What can hang from each mark:
Q: N R Y
L: C N Y
C: B L Q
B: C N Y
R: B Q
Y: L
N: B L Q

Each row was made from one small tree. The marks that hang from a mark follow it in brackets, in alphabetical order. Every link used is in the known rows. Write each row's tree.
In the rows, zero is written as 128.
Known rows:
B{N{Q} Y{L{C}}}: [168, 154, 135, 110, 116, 117, 144, 144, 125, 166, 140, 101, 118, 134, 104,
 156, 142, 103, 134, 184, 143, 104, 137, 114, 124]
N{B{C} L Q}: [152, 132, 145, 146, 114, 131, 131, 104, 132, 124, 116, 137, 150, 115, 110,
 128, 131, 179,  94, 114, 132, 150, 141,  70, 107]
N{B{Y{L{C}}} Q{R}}: [209, 132, 120, 139, 113, 118, 136, 129, 119, 151, 137,  94, 116, 137, 102,
 117, 117, 142, 127,  91, 207,  77, 122, 111, 137]
Y{L{C{B Q{N}}}}: [118, 127, 110, 135, 128, 109, 138, 133, 135, 128, 132,  96, 145, 115, 124,
 122, 116,  85, 118, 147, 134, 125, 139, 127, 127]
Y{L{C{Q}}}: [116, 131, 133, 134, 122, 125, 152, 137, 121, 114, 130,  93, 150, 117, 129,
 124, 105,  78, 120, 144, 147,  83, 139, 124, 122]
C{Q{Y}}: [126, 130, 145, 112, 140, 143, 140, 110, 140,  90, 141, 137, 118, 121, 162,
 126, 120, 124, 126, 115, 118, 143, 122, 151,  85]
N{L}: [ 94, 128, 136, 149, 133, 147, 135,  83, 111,  97, 120, 140, 146, 116, 131,
 125, 126, 136, 123, 114,  91, 111, 128, 118, 138]
Q{Y}: [123, 128, 135, 129, 124, 132, 144, 118, 120,  95, 133, 124, 127, 120, 167,
 125, 120, 152, 125, 109, 112, 130, 124, 139,  99]
L{C{Q} Y}: [115, 110, 136, 125, 138, 139, 152, 132, 143, 126, 143,  93, 156, 142, 125,
 122,  94,  86, 114, 113, 166, 142, 135, 129, 135]
R{B{C N Y{L}} Q}: [ 84, 126, 159, 106,  82, 142,  96, 105, 138, 155,  95, 154, 131, 129, 106,
 142, 169, 152, 144, 174,  69, 121, 132, 141, 118]
Y{L{C{B}}}: [107, 127, 112, 148, 116, 107, 140, 134, 120, 134, 115,  81, 168, 118, 120,
 127, 111,  98, 122, 141, 129, 106, 136, 138, 131]
R{Q}: [ 89, 143, 152, 131, 126, 156, 120, 108, 106, 123, 114, 158, 145, 122, 136,
 104, 129, 128, 130, 109, 131, 114, 129, 125, 110]
Q{N}: [116, 133, 128, 136, 145, 130, 135, 117, 105, 121, 139, 157, 114, 121, 150,
 118, 134, 127, 125, 119, 116, 136, 137, 121, 140]
L{C{B{N} Q{R}}}: [ 99, 124, 110, 129, 138, 118, 117, 206, 129, 131,  93, 117, 144, 147, 120,
 130, 123,  67, 150, 159, 140, 156, 118, 154, 120]
R{B}: [ 57, 109, 159, 134, 121, 147, 137,  93, 126, 121,  94, 151, 156, 127, 135,
 125, 132, 147, 138,  95,  95, 115, 127, 171, 145]
N{B{C Y{L}} Q{R}}: [219, 139, 126, 127, 108, 111, 113, 127, 125, 153, 134, 115, 104, 132, 107,
 135, 129, 156, 125, 113, 170, 105, 122, 125, 119]
B{C{L Q{R Y}}}: [140, 139, 125, 108, 139, 132,  94, 148, 139, 103, 131, 144, 101, 121, 152,
 150, 130, 116, 133, 136,  87, 160, 108, 144,  89]
L{C{B Q{R}} N Y}: [108, 114,  95, 125, 167, 107, 134, 199, 148, 156, 137,  98, 155, 151, 117,
 112,  93,  75, 134, 128, 193, 160, 127, 156, 164]
B{C N Y}: [125, 141, 143, 107, 118, 120, 103, 149, 116, 152, 113, 140, 110, 145, 116,
 180, 168, 130, 150, 209,  49, 173, 126, 166, 107]
B{C Y{L}}: [151, 137, 139, 116, 113, 113, 111,  98, 122, 142, 132, 108, 110, 123, 119,
 160, 142, 133, 132, 160,  66, 129, 125, 180, 116]
N{B{Y}}: [133, 112, 135, 149, 122, 136, 130,  74, 111, 137, 127, 118, 140, 144, 109,
 135, 143, 178, 131, 101, 110, 127, 125, 150, 131]
L{C{B} N{Q{R}} Y}: [138, 132,  98, 125, 161,  97, 145, 210, 142, 180, 138,  95, 154, 145, 114,
 108,  90,  93, 123, 114, 226, 153, 133, 131, 166]
L{C N{B{Y}}}: [ 97, 114, 125, 148, 144, 111, 151, 189, 104, 154, 115,  92, 160, 150, 108,
 117, 127, 139, 129, 139, 158, 128, 142, 133, 153]
R{Q{N}}: [102, 141, 139, 130, 132, 149, 118, 111, 107, 124, 130, 171, 120, 118, 143,
  95, 138, 132, 124, 112, 133, 127, 137, 100, 122]
L{N{B{Y} Q{R}}}: [162, 144, 125, 129, 157, 117, 136, 164, 111, 162, 139, 139, 119, 142, 117,
 116, 126, 149, 137, 107, 195, 107, 127, 136, 151]
Q{N R Y}: [171, 124,  99, 130, 130, 121, 124, 160, 109,  89, 149, 146,  66, 124, 180,
 102, 119, 137, 140,  97, 150, 109, 115, 116, 134]
C{B L{N} Q{R Y}}: [123, 141,  84, 113, 179, 117,  97, 147, 158, 130, 144, 140, 117, 125, 141,
 136, 132, 115, 145, 119, 114, 173, 100, 160, 118]

Write each row's tree:
[173, 111,  97, 151, 121, 123,  95, 120, 108, 115, 132, 146,  78, 135, 119,
 118, 145, 164, 134, 113, 112, 122, 118, 103, 161]  Q{N{B{C Y} L} R}
[128, 118, 132, 135, 123, 133, 113, 106, 136, 114, 127, 130, 145, 126, 130,
 148, 140, 168, 110, 126,  90, 170, 128, 110,  87]  N{B{C{L Q{Y}}}}
[151, 149, 101, 122, 123, 106, 120, 149, 136, 145, 123, 131, 131, 124, 131,
 143, 132, 118, 139, 153, 136, 142, 121, 131, 108]  C{B{N{Q{R Y{L}}}}}
[178, 138, 131, 103, 123, 119,  96, 119, 133, 128, 138, 120,  83, 128, 123,
 153, 134, 103, 146, 155,  93, 117, 111, 190, 113]  B{C{Q{R}} Y{L}}
[187, 151, 133, 115, 133, 128, 139, 155, 124, 112, 139, 137,  95, 121, 162,
 111, 106, 130, 130,  83, 190, 107, 114, 126, 105]  N{Q{R Y}}
[105, 122, 137, 128, 145, 131, 145, 167, 123, 114, 122, 120, 130, 131, 138,
 112, 118,  85, 122, 132, 144, 146, 137, 123, 123]  L{C{Q{N}}}
[148, 115, 126, 151, 111, 128, 134,  62, 113, 138, 139, 104, 143, 134, 106,
 137, 138, 169, 126, 111, 116,  97, 130, 135, 135]  N{B{Y{L}}}
[123, 156, 142, 126, 131, 142, 141, 131, 119, 128, 123, 159, 138, 122, 123,
 145, 139, 121, 124, 163, 126, 124, 139,  77, 121]  B{N{L Q}}
[169, 126, 134, 148, 112, 138, 154,  80, 140, 102, 139, 121, 141, 112, 131,
 113, 123, 200,  92,  82, 156, 129, 135,  53, 102]  N{B L Q{Y}}
[155, 124,  86, 136, 101, 103, 128, 189, 117, 107, 123,  89, 116, 127, 150,
 122, 109, 106, 145, 146, 154,  84, 115, 119, 121]  Q{R Y{L{C{B{N}}}}}
[111, 130, 104, 119, 168, 139, 103,  45, 176, 150, 157, 129, 157, 128, 109,
 157, 130, 114, 121, 104,  85, 201, 112, 152, 124]  C{B L{Y} Q}
[ 54, 116, 160, 120, 104, 134, 118, 148, 126, 134,  77, 163, 152, 134, 129,
 155, 153, 138, 142, 170,  64, 148, 135, 155, 124]  R{B{C N}}
[116,  90, 104, 147, 119, 136, 126, 129, 129, 110, 125, 134, 108, 133, 129,
  95, 113, 126, 132,  84, 150,  95, 123,  96, 200]  Q{N{L{C Y}} R{B}}
[189, 120, 120, 151, 117, 131, 133, 129, 124, 130, 121,  97, 120, 140,  92,
 108, 121, 157, 120,  83, 185, 100, 118,  85, 145]  N{B{Y} L{C} Q{R}}
[154, 122, 127, 127, 138, 134, 131,  75, 134, 123, 159, 139, 107, 125, 125,
 127, 140, 132, 121, 122, 124, 128, 135, 123, 125]  C{Q{N{B{Y{L}}}}}
[105, 126, 163, 107, 106, 136, 114, 107, 150, 147,  95, 154, 122, 132, 106,
 160, 166, 163, 136, 160,  62, 158, 128, 146, 127]  R{B{C N{L Q} Y}}
[ 95, 124, 124, 129, 133, 116, 149, 187, 122, 128, 120, 106, 146, 124, 130,
 110, 103,  76, 136, 145, 175,  59, 137, 138, 158]  Y{L{C{Q{R{B}}} N}}
[140, 143, 133, 113, 129, 103, 117, 130, 119, 154, 137, 112, 114, 124, 121,
 156, 142, 131, 135, 176,  80, 128, 132, 178, 128]  B{C Y{L{N}}}
[157, 141, 141, 129, 137, 146, 152,  65, 145, 127, 158, 133, 140, 114, 121,
 123, 106, 139,  98,  87, 159, 126, 134,  83, 138]  N{L{Y} Q}
[140, 128, 134, 112, 145, 136, 139, 112, 142,  92, 157, 150,  92, 116, 169,
 118, 129, 127, 120, 117, 121, 157, 130, 126,  97]  C{Q{N Y}}
[102, 108, 125, 152, 125, 141, 148, 101, 126, 111, 133,  95, 163, 129, 117,
 119, 103, 122, 108, 110, 128, 120, 135,  94, 157]  N{L{C Y}}
[ 91, 128, 134, 119, 157, 117, 160, 218, 127, 116, 126, 106, 142, 132, 150,
 110, 108,  97, 124, 151, 165, 141, 139, 135, 117]  L{C{Q{Y}} N}
[ 61, 116, 156, 128, 114, 157, 118,  91, 129, 128, 104, 180, 133, 119, 136,
  91, 148, 156, 129,  92, 116, 121, 136, 118, 140]  R{B Q{N}}
[ 68, 116, 150, 107, 120, 146, 108, 110, 158, 142, 110, 162, 150, 134, 118,
 169, 152, 129, 132, 164,  61, 168, 130, 137, 127]  R{B{C{L{Y} Q} N}}
[146, 114, 116, 123, 113, 117,  98, 130, 121, 130, 122, 150,  72, 129, 134,
 123, 141, 135, 151, 117, 108, 100, 116, 163, 169]  Q{N R{B{C Y{L}}}}
[108, 113, 132, 120, 131, 156, 119, 112, 143, 106, 124, 161, 121, 137, 128,
 128, 121, 102, 147, 117, 130, 105, 115, 140, 150]  C{Q{R{B{N{L{Y}}}}}}
[142, 148, 140, 114, 116, 128, 125, 141, 138, 141, 130, 151, 135, 125, 118,
 162, 136, 126, 110, 188, 110, 167, 144,  74, 112]  B{C N{L{Y} Q}}
[130, 137, 121, 128, 125, 113, 156, 133, 119, 108, 153, 110, 132, 109, 164,
 123, 112, 139, 121, 138, 136,  90, 137, 122, 116]  Q{Y{L{N}}}
[106, 127, 121, 137, 127, 139, 108,  99, 127, 133, 121, 138, 122, 123, 114,
  97, 149, 143, 124, 116, 107, 156, 129, 104, 131]  R{Q{N{L{C{B{Y}}}}}}
